What can hang from each mark
Y: B
Z: B
F: J R
R: X
X: F J R
B: J P R V Y
V: B
J: B
Q: B

Each row was made from one small tree. The marks that hang from a mark follow it in brackets, in alphabetical order. Every link used is in the known rows. Write each row's tree.
Known rows
F[J[B[Y]] R[X]]: [-22.0  -2.8  -9.5 -16.6   2.7  -0.8 -13.5  14.4   6.7   0.5   5.9   7.4
  16.2 -24.6   5.7  11.0   5.3 -13.7 -35.7   6.0  11.6   6.3  -0.2 -26.6
   2.0]
R[X[F J[B]]]: [  1.5  -4.6 -54.0   2.6   7.6  -4.5   0.2   2.8  10.5   3.5  -2.9  14.3
  20.0   3.5   0.1 -13.3 -18.3 -10.5  13.9  -0.9  15.6  -3.0  -1.6  -3.1
   7.9]
Z[B[J V Y]]: [  5.0  10.5 -21.8   9.8   6.2  -1.5 -11.6  34.3   1.7  -2.2 -26.6  10.6
  17.2  -3.8  -1.3  18.5  16.2 -10.9   5.8  29.5  16.3  -1.2  -1.2 -40.0
   6.1]
J[B[P V Y]]: [ -0.1 -10.5  -9.1  -6.0  13.5  -3.7  -2.3  47.0   2.1   1.1  -1.7   8.9
  19.2   0.7  -0.9  13.8  18.2  -9.8   1.8  36.8  16.4   0.3  -3.2 -28.5
   9.0]
R[X[F]]: [ -1.7  -5.7 -16.1   4.9   6.1  -2.8   0.0 -24.2   7.7  -3.3  -1.2  15.6
  16.5  -3.1   3.5  -3.6 -20.3 -14.0  10.9   3.9  16.0  -2.9  -0.5  -3.5
   7.5]
V[B[J R Y]]: [  2.1   8.3  -6.6   5.9   4.5  -2.3   7.0   8.3   4.0 -14.0   0.3   8.5
  18.2  -5.6  -0.5   5.7  -2.1 -12.9   4.2  20.9  12.3  -3.1  -4.5 -17.4
   6.9]
V[B[J]]: [  1.1   4.2  -4.2   3.1   6.9  -2.4  29.6  -8.7   2.6   5.4  -0.6   9.7
  16.0  -5.4  -0.5  -3.1 -18.7 -13.5   0.0  18.1  11.6  -2.5  -3.7 -11.9
   7.3]
Z[B[V]]: [  4.2   1.9 -10.3   8.0   6.1  -0.2   2.8   9.3   1.4  -5.7 -25.9  11.7
  15.0  -4.2  -1.0  20.9  11.2 -10.7   2.8  17.0  16.7   2.8   0.1  -9.9
   6.3]
Q[B]: [  1.9  -8.0   5.8   0.1  15.2  -0.6  10.8 -29.5   9.3  -5.5  -0.6  20.3
  13.7  -6.9   4.8   7.1  16.9 -12.6   0.4   7.6  13.8  -1.3   0.4   1.8
   8.4]
R[X]: [-22.7  -5.1   5.2  -0.3   4.1  -2.6   2.3 -23.1   4.7  -2.8  -3.9  11.0
  14.7  -6.7   3.2   7.9 -25.9 -13.2   8.0   5.3  14.4  -0.6  -1.9  -4.6
   6.9]
Y[B[J R[X] V]]: [-22.3   3.5  -9.7   2.5   3.5  -5.7 -42.8  -2.3   2.4  -8.9  -8.1   9.0
  15.5  -7.0  -0.1  30.1  14.4 -14.9  13.9  29.8  14.2  -3.8  -5.8 -25.0
   7.3]
R[X[F[J[B[Y]]]]]: [ -1.7  -3.3 -22.9  -9.5   5.5  -4.4  -8.2  17.0   8.1   3.2   4.7  14.1
  18.8  -9.6   5.7  -6.3 -13.5 -14.9  -2.5   4.4  15.7   3.1  -0.1 -24.2
   4.8]
F[R]: [  1.5  -5.1  -2.1  -3.8   6.4   2.4   8.1 -20.4   3.4  -2.9   3.9   9.1
  14.6 -15.2   4.2  13.2  26.0 -11.3 -31.8   8.2  11.9   0.5  -0.2   0.2
   4.0]
F[J R]: [  1.9  -5.9   3.5  -9.9   5.7   4.3   7.8 -21.1   4.1   0.4   9.2   7.3
  13.9 -26.1   7.5  11.7  34.5 -13.4 -44.8   8.7   9.1   8.7   1.1  -1.9
   1.7]
X[F J[B[P]] R]: [ 20.4 -12.8 -55.8   0.1  17.7  -2.6   5.6  18.8  11.8  -3.0  -5.7  11.7
  23.6   9.2  -0.8 -11.6   5.4 -10.9  19.6  14.9  16.3  -2.6  -1.5   4.6
   9.7]
F[J[B[P]] R[X]]: [-21.8 -11.5 -10.1 -16.8   9.2   2.4 -11.7  10.8   7.9  -3.2   4.4   6.6
  16.2 -24.4   5.0   6.2   7.3 -13.1 -36.3  19.1  10.9   7.0  -1.1  -7.9
   4.1]
R[X[J]]: [-18.2  -6.0 -22.1   5.7   5.7  -3.3   4.7 -23.4   7.5  -3.2  -6.6   9.6
  16.7  -3.6   1.3  -0.7 -22.7 -11.2  10.9   2.9  13.7   1.1  -2.5  -3.3
   7.0]
V[B[P R Y]]: [  2.2  -5.9   2.4   5.8  11.6   0.7  11.6   9.5   6.0 -27.1   1.5   8.2
  18.8  -4.4  -0.2   4.0  -2.3 -12.7   1.5  24.3  12.3   1.6  -3.3  -4.2
   8.3]
Z[B[P V]]: [  3.8  -5.4 -12.5   8.7  12.3   1.4  -2.3  20.1   3.3 -12.4 -27.4  10.8
  16.3  -3.0  -1.2  17.2  15.0 -10.6   2.5  30.9  15.1   3.4  -0.6  -8.9
   8.1]
B[P R V Y]: [  1.8  -9.5   1.4   4.0  11.8  -0.2 -17.4  23.2   2.8 -22.3  -1.1   8.2
  18.9  -3.1   0.9  24.8  37.4 -10.8   4.4  39.0  15.3   1.3  -3.9 -14.6
   8.9]
V[B[J P R]]: [  1.8  -0.9  -7.5   5.1  11.4   0.4   8.3   5.2   5.1 -18.3  -1.0   7.8
  17.9  -5.1  -1.8   0.9   0.2 -12.7   3.8  33.5  11.7  -2.1  -5.6   1.5
   9.6]
Q[B[J P]]: [  2.4  -9.0  -6.9   1.8  21.2   0.5  -1.8  -8.0  10.4  -5.7  -3.4  17.6
  15.4  -5.9   3.4  -2.3  24.4 -12.2   2.1  31.4  12.7  -4.4  -1.6  -9.9
  10.7]
J[B[V]]: [ -0.5  -4.3  -6.0  -7.9   7.1  -4.7   7.7  21.6   0.4  10.9   0.2   9.9
  17.3  -0.3  -0.1  20.2  13.2 -10.1   1.3  22.1  16.8   0.1  -3.7 -11.7
   7.3]
Q[B[R Y]]: [  3.2  -3.4   3.3   2.6  12.3  -0.1 -11.5 -12.5  10.9 -23.8   0.1  19.1
  15.7  -5.9   5.4  16.4  35.3 -12.5   4.9  10.2  13.5  -1.9  -0.3  -3.7
   7.6]
Y[B[P R]]: [ -0.7 -10.6   0.5   0.7  14.1   1.0 -20.3  -8.8   3.8 -23.9  -1.2  10.0
  16.3  -3.5   2.4  14.7  25.9 -13.6   2.9  19.1  14.5  -0.3  -2.4   6.6
   7.7]
X[J[B[P]] R]: [ -1.0 -12.4 -35.4  -4.6  16.6  -1.6   7.3  19.3   9.3  -1.7  -9.4   7.4
  21.7   5.6  -1.4   0.4  -0.8 -10.2  16.6  17.3  15.6  -0.2  -2.7   3.2
   8.8]
F[R[X[J[B]]]]: [-18.5  -3.8 -40.9  -4.8   4.1  -1.8  -4.8  -0.2   9.0   0.5  -2.0   8.2
  17.6 -11.3   1.0   3.8  -0.2  -9.1 -20.6   2.1  12.5  -0.2  -2.2  -6.2
   4.9]

Write each row's tree
[-23.0  -3.9 -10.1   1.8  10.7  -0.8 -41.6  -4.0   5.9 -19.6  -7.3   8.9
  16.7  -6.0   1.0  10.4   2.3 -15.2  13.7  27.1  14.1  -5.0  -5.0 -11.9
   8.3]	Y[B[J P R[X]]]
[-17.6  -3.0 -22.7   7.5   3.9  -1.2 -11.5 -20.7   8.2 -19.4  -5.6   9.2
  17.5  -3.9   2.1   9.5  -6.2 -10.8  14.4   4.6  13.1   0.6  -4.1   9.5
   7.2]	B[R[X[J]]]
[  4.6   3.9 -23.9  11.4  11.4   2.3 -25.5  34.0   3.1 -22.2 -27.5   8.6
  17.8  -3.0  -2.5  23.5  33.3  -9.9   8.8  43.5  15.8  -0.9  -3.8  -8.5
   9.4]	Z[B[J P R V]]
[ 20.3  -2.6 -21.9  -9.1   7.1   0.2  -5.5  11.0   6.5  -6.9   9.4  12.3
  18.6  -7.7   5.1   2.5  28.8 -12.9  -6.9   7.1  15.1   3.6  -1.1  12.8
   5.3]	X[F[J[B[R]]]]
[ 21.3  -3.5 -55.4   0.5  11.3  -4.7   3.4  22.4  10.7   2.2  -5.2  12.7
  23.9   9.2   1.1  -6.7   3.6 -11.4  19.9   1.4  16.4  -4.0  -0.4 -14.3
   7.2]	X[F J[B[Y]] R]
[  4.0   0.0  -5.8   2.9  13.3  -4.1  -8.7   8.0   6.8   3.5  -4.3  17.9
  16.5  -6.5   2.3  16.5  37.9 -12.3   4.2  35.7  13.9  -4.0  -1.5 -40.7
   8.6]	Q[B[J V Y]]
[  3.7  12.2 -21.1   9.0   5.3   3.8 -16.0  10.3   3.7 -20.0 -25.0   9.9
  16.4  -3.6   0.7  14.1  16.1 -10.8   7.1  14.2  15.1  -2.9  -2.6   2.6
   6.3]	Z[B[J R]]
[-21.0   5.7  -8.2   3.7   3.0  -2.7 -27.9   4.9   5.5 -15.6  -4.7   8.5
  17.7  -6.2   1.8  12.9  -5.9 -12.6  13.5  19.3  13.9  -4.7  -4.5 -21.3
   7.4]	B[J R[X] Y]
[  0.0  -0.9 -11.1   2.8   2.6  -1.0   5.9 -23.7   9.8 -17.9   6.8  12.5
  16.8 -15.9   4.1  -1.3 -21.8 -17.5  -1.0   5.9  11.4   6.2  -1.7   6.8
   6.2]	V[B[R[X[F[J]]]]]
[  1.6  -9.0   1.2   2.9  12.5   1.4 -11.3  10.5   5.5 -26.7  -0.6   9.8
  18.5  -2.4   2.1  10.2  22.2 -11.1   3.2  23.4  15.2   0.1  -2.3  -2.8
   7.8]	B[P R Y]
[-16.9  -0.2 -22.8   9.9   2.4  -2.7  11.3 -22.5   9.4 -20.7  -5.4   8.5
  17.6  -5.8  -1.7   2.9 -30.9 -12.3  13.3   4.0  11.2   2.3  -4.8   7.7
   8.1]	V[B[R[X[J]]]]
[  4.0  -2.8 -44.0  12.3   4.7  -1.7 -13.8 -21.7  11.1 -19.8  -2.8  13.7
  19.9  -0.5   1.6  -2.9  -1.2 -11.4  16.8   1.8  14.0  -1.5  -1.7  10.1
   8.4]	B[R[X[F J]]]
[-19.4 -11.8 -35.0  -2.3  12.8  -2.2  -1.7  13.9   9.5  -3.3  -6.6   9.8
  19.3   0.8  -1.3  -6.3 -22.1  -9.6  11.3  15.3  14.4   0.0  -3.7  -3.8
   9.8]	R[X[J[B[P]]]]
[  4.4   4.8 -11.3   9.7   4.3   1.7 -13.5  12.1   2.9 -21.1 -24.7  10.2
  16.1  -4.0  -0.4  31.6  26.8 -10.3   5.6  18.3  16.8   2.1  -1.9   3.0
   6.3]	Z[B[R V]]
[-18.6  -2.4 -14.1  10.0   8.4   1.5 -31.0  17.2   6.3 -31.6 -29.6   9.7
  16.7  -5.9  -1.6  26.8   3.4 -11.4  14.4  31.1  16.4   1.7  -3.4  -2.1
   9.5]	Z[B[P R[X] V]]
[  2.3   4.7  -7.9   4.9   5.1  -3.2 -21.2  22.3   0.8  -7.9  -1.7   7.6
  18.5  -3.8   0.3  26.0  35.9 -11.1   6.3  36.5  14.1  -3.0  -4.8 -27.8
   7.3]	B[J R V Y]
[  2.7  -2.8  -9.6   5.5  11.8  -1.4 -24.5  33.6   2.3 -15.7  -3.7   7.3
  19.8  -2.3  -0.5  20.5  40.7 -10.8   6.2  50.5  14.9  -2.5  -5.3 -27.2
   9.4]	B[J P R V Y]
[  1.6   2.9  -6.3   3.8   5.2  -2.1 -15.2   8.5   0.2  -5.2  -2.7   7.7
  17.2  -4.1   0.0  26.3  34.9 -10.9   5.8  35.2  13.7  -3.1  -5.3 -10.0
   7.7]	B[J R V]
[  3.0 -14.0   2.9   1.8  21.2   0.9   1.3  -4.9  11.1 -14.8  -2.2  18.7
  16.3  -4.9   4.6   2.1  22.6 -12.4   1.1  22.9  13.4  -1.0   0.7 -15.5
   9.4]	Q[B[P Y]]
[ -1.1   3.9 -27.6   7.2   4.3  -2.3 -24.2 -10.5   7.7 -12.8  -0.4  13.3
  18.2  -3.5   2.4   1.6   0.3 -13.6  16.0  16.3  15.3  -7.3  -3.1  -2.8
   8.2]	B[J R[X[F]]]
[  4.0   7.3 -12.8   9.6   4.8   2.2 -14.0  13.8   5.0 -28.1 -24.2  11.7
  17.0  -3.3   1.8  17.0  13.4 -10.7   6.0   5.0  15.5   0.8   0.1  -2.4
   5.1]	Z[B[R Y]]
[ -0.3   0.0  -7.5   0.4   8.2  -5.2 -15.0   0.5  -1.4  10.3  -4.5   9.6
  15.1  -4.5  -0.5  20.3  26.0 -13.7   2.0  28.8  14.9  -2.6  -3.0 -31.7
   6.4]	Y[B[J V]]
[  0.9  -4.7 -10.2   2.6  12.8  -1.2 -34.2  14.1   1.3 -13.2  -5.0   7.7
  17.4  -3.3  -0.4  24.1  45.6 -13.2   6.3  44.4  13.9  -2.3  -5.0 -18.2
   9.0]	Y[B[J P R V]]
[  4.3   3.9 -11.9   9.2   6.4  -1.1  -3.2  23.7   1.9  -7.9 -26.9  11.8
  16.8  -3.1   0.1  21.3  12.0 -10.6   3.4  18.5  16.4   2.3   0.3 -27.6
   5.5]	Z[B[V Y]]
[-20.9   6.8  -6.6   5.3   1.7  -3.2   1.4 -11.8   5.8 -14.0  -2.7   8.4
  16.4  -8.8  -1.2   5.6 -29.5 -14.3  11.9  18.2  11.1  -3.7  -6.2  -5.2
   8.5]	V[B[J R[X]]]
[  0.5 -11.6   0.5   1.6  13.1  -1.4 -26.2   3.2   2.0 -18.9  -2.9   8.6
  16.2  -3.3  -0.1  27.5  40.9 -13.1   4.1  34.7  15.1   1.4  -3.4  -5.7
   8.7]	Y[B[P R V]]
[-17.0  -4.0 -22.7   8.3   3.2  -3.5 -16.9  -8.4   6.2 -15.3  -7.2   8.1
  17.4  -3.4  -0.6  23.3   6.6 -10.1  15.0  20.0  13.6   2.2  -5.0  -2.9
   8.6]	B[R[X[J]] V]
[ -0.6  -9.9  -8.9  -7.5  14.3  -0.6   3.0  35.0   4.6  -2.9   0.6  10.3
  18.8   1.5   1.5   0.6   3.6 -10.2   0.5  22.0  15.9  -0.9  -2.4 -16.5
   7.5]	J[B[P Y]]
[ 26.2  -4.7 -60.9   0.2   7.5  -2.7   0.4  17.3   7.6   6.7   3.2  11.5
  20.9  -5.7  -0.3   5.4  49.2  -7.8 -24.9  17.7  15.2   0.1  -0.8 -10.9
   6.1]	X[F[R] J[B[V]]]
[ -0.4 -14.6   1.1  -0.1  14.7  -2.3  -9.8   0.4   0.8  -3.9  -4.2   9.7
  15.6  -3.6   0.3  18.3  26.1 -13.4  -0.3  32.2  15.1   1.2  -1.9 -18.6
   7.8]	Y[B[P V]]
[  0.0  -9.4  -9.1  -5.6  12.7  -0.9 -12.0  35.8   2.5 -12.1  -1.3   7.9
  18.7   0.5  -1.6  24.2  34.2  -9.3   3.9  37.8  16.5   0.3  -5.5   2.4
   9.8]	J[B[P R V]]
[  1.8  -2.3  -9.3   4.0  13.1   1.2 -19.3  21.8   4.4 -19.6  -2.7   8.1
  19.5  -2.8   1.8   7.0  25.5 -11.0   5.6  34.6  13.5  -3.9  -4.5 -15.0
   8.3]	B[J P R Y]
[  0.7  -7.7 -10.4  -4.0  11.6  -1.6 -18.5  49.9   2.8 -14.7  -0.6   8.3
  20.3   1.0  -0.4  23.3  35.4  -9.3   5.9  39.2  16.2   0.4  -5.0 -15.9
   8.8]	J[B[P R V Y]]
[ 20.7  -4.9 -28.6 -13.2   6.8   1.8   4.1   5.2   6.6   6.5  12.7  11.9
  17.6 -19.0   6.4  -1.5  38.8 -12.7 -41.8   6.5  12.5   4.7   1.6  -1.7
   2.2]	X[F[J[B] R]]
[  3.8  -2.0 -34.0  -1.5   7.3  -0.9  -0.3  11.7   6.4  -8.9  -1.8   9.0
  19.2   2.2  -0.2   7.6  19.0  -8.1   5.7   6.1  14.1  -0.6  -4.4  14.4
   7.3]	X[J[B[R]]]
[ 16.8  -3.6 -22.7 -11.8   9.9  -2.9   0.2  21.8   8.2   5.3   1.1  11.9
  21.2  -4.6   5.5   0.9   5.7 -15.4   2.8   5.3  14.9   2.5   0.9 -16.9
   4.4]	X[F[J[B[Y]]] R]
[  0.9  -0.2  -8.3  -4.8   5.1  -3.9 -14.9  39.4   1.4  -8.1   0.4   8.5
  19.0   0.1   0.0  29.4  30.7 -10.0   4.0  25.2  16.8  -0.8  -4.6 -16.5
   7.0]	J[B[R V Y]]
[-19.6 -13.0   2.1   4.4  15.4  -0.7 -27.2  -8.7  11.9 -26.4  -7.0  17.0
  15.7  -8.6   2.5  26.6  25.6 -13.0  13.2  36.8  13.8  -0.5  -3.2  -3.1
  11.8]	Q[B[P R[X] V]]
[ -2.5   3.1 -29.4   6.6   5.8  -3.9 -40.4 -15.7   7.8 -13.8  -2.9  14.4
  17.0  -3.4   2.5   4.5   5.9 -16.0  16.4  11.5  15.1  -7.9  -3.0 -11.7
   7.3]	Y[B[J R[X[F]]]]
[  1.6 -12.5 -56.0   3.0  14.1  -3.2  -3.5  13.3  12.1  -4.5  -3.0  13.7
  21.7   4.0  -0.7 -18.8 -14.6 -10.4  13.9  13.7  16.8  -2.2  -2.6  -2.4
  10.1]	R[X[F J[B[P]]]]
[  3.7  -6.6   4.1   2.2  13.4  -3.5  -0.6  -2.8   7.5  -3.3  -2.5  18.4
  15.5  -6.3   3.7  20.8  32.8 -12.5   2.8  23.7  13.7  -0.2   0.1 -28.3
   8.2]	Q[B[V Y]]
[-22.2   4.3  -7.1   2.9   2.9  -1.1 -22.3  -9.2   5.1 -13.2  -3.4   9.6
  16.5  -6.5   1.5  13.0  -6.6 -12.8  13.2  17.9  13.5  -5.0  -5.4  -3.5
   7.6]	B[J R[X]]
[  3.4  -4.6  -8.6   4.4  19.5   1.4 -23.2   9.2  11.3 -24.6  -3.7  16.4
  18.1  -5.5   3.3   7.5  41.7 -12.3   6.8  34.6  12.3  -5.2  -2.3 -15.0
  10.2]	Q[B[J P R Y]]
[ 24.2  -2.1 -54.7   4.0   8.5  -1.6  -3.3  11.1   8.8 -10.0   1.7  13.6
  21.7   6.3   0.5  -4.2  24.3  -8.8   8.9   3.8  16.9  -2.7  -2.7  15.4
   8.0]	X[F J[B[R]]]
[  0.8   3.0  -8.0   2.5   6.8  -3.7 -30.1   2.8  -0.5  -5.4  -4.5   8.9
  15.7  -4.7   0.1  29.3  40.9 -13.3   5.7  31.6  14.9  -3.4  -4.5 -18.9
   6.9]	Y[B[J R V]]
[  2.8 -16.1   3.5   1.7  20.1  -0.5   0.8  -6.0   8.5  -8.0  -4.2  17.5
  15.7  -6.2   2.7  16.1  35.4 -11.9   1.1  37.2  13.6   0.9  -1.1  -9.7
  11.2]	Q[B[P V]]
[ 18.2  -7.6 -10.2  -4.6   9.6  -0.7   9.3 -18.9   7.8   0.9   1.3  11.6
  18.6  -8.8   6.9   3.6   7.4 -16.9   2.8   4.7  14.2   4.1   1.5   1.9
   4.9]	X[F[J] R]
[ 0.2 -1.8 -6.6 -6.3  5.5 -2.5 -8.0 24.7  0.8 -5.3  0.7  9.3 18.1 -0.4
 -0.1 29.5 28.8 -9.5  4.1 23.9 16.7 -0.3 -5.2  1.3  7.7]	J[B[R V]]
[  0.5 -13.1 -34.7  -3.7  15.5  -3.3   1.3  31.6   6.7   2.5 -11.3   6.1
  22.0   5.8  -3.0  14.3  13.8  -9.7  17.3  32.0  15.1   0.6  -4.1  -8.7
  10.0]	X[J[B[P V]] R]
[  3.3   0.2  -5.5   1.8  14.6  -2.8  -3.0  -4.8   8.5  -0.9  -3.6  18.7
  16.1  -6.1   4.5   2.7  21.5 -13.0   3.3  19.2  12.9  -5.1  -0.6 -28.6
   7.5]	Q[B[J Y]]
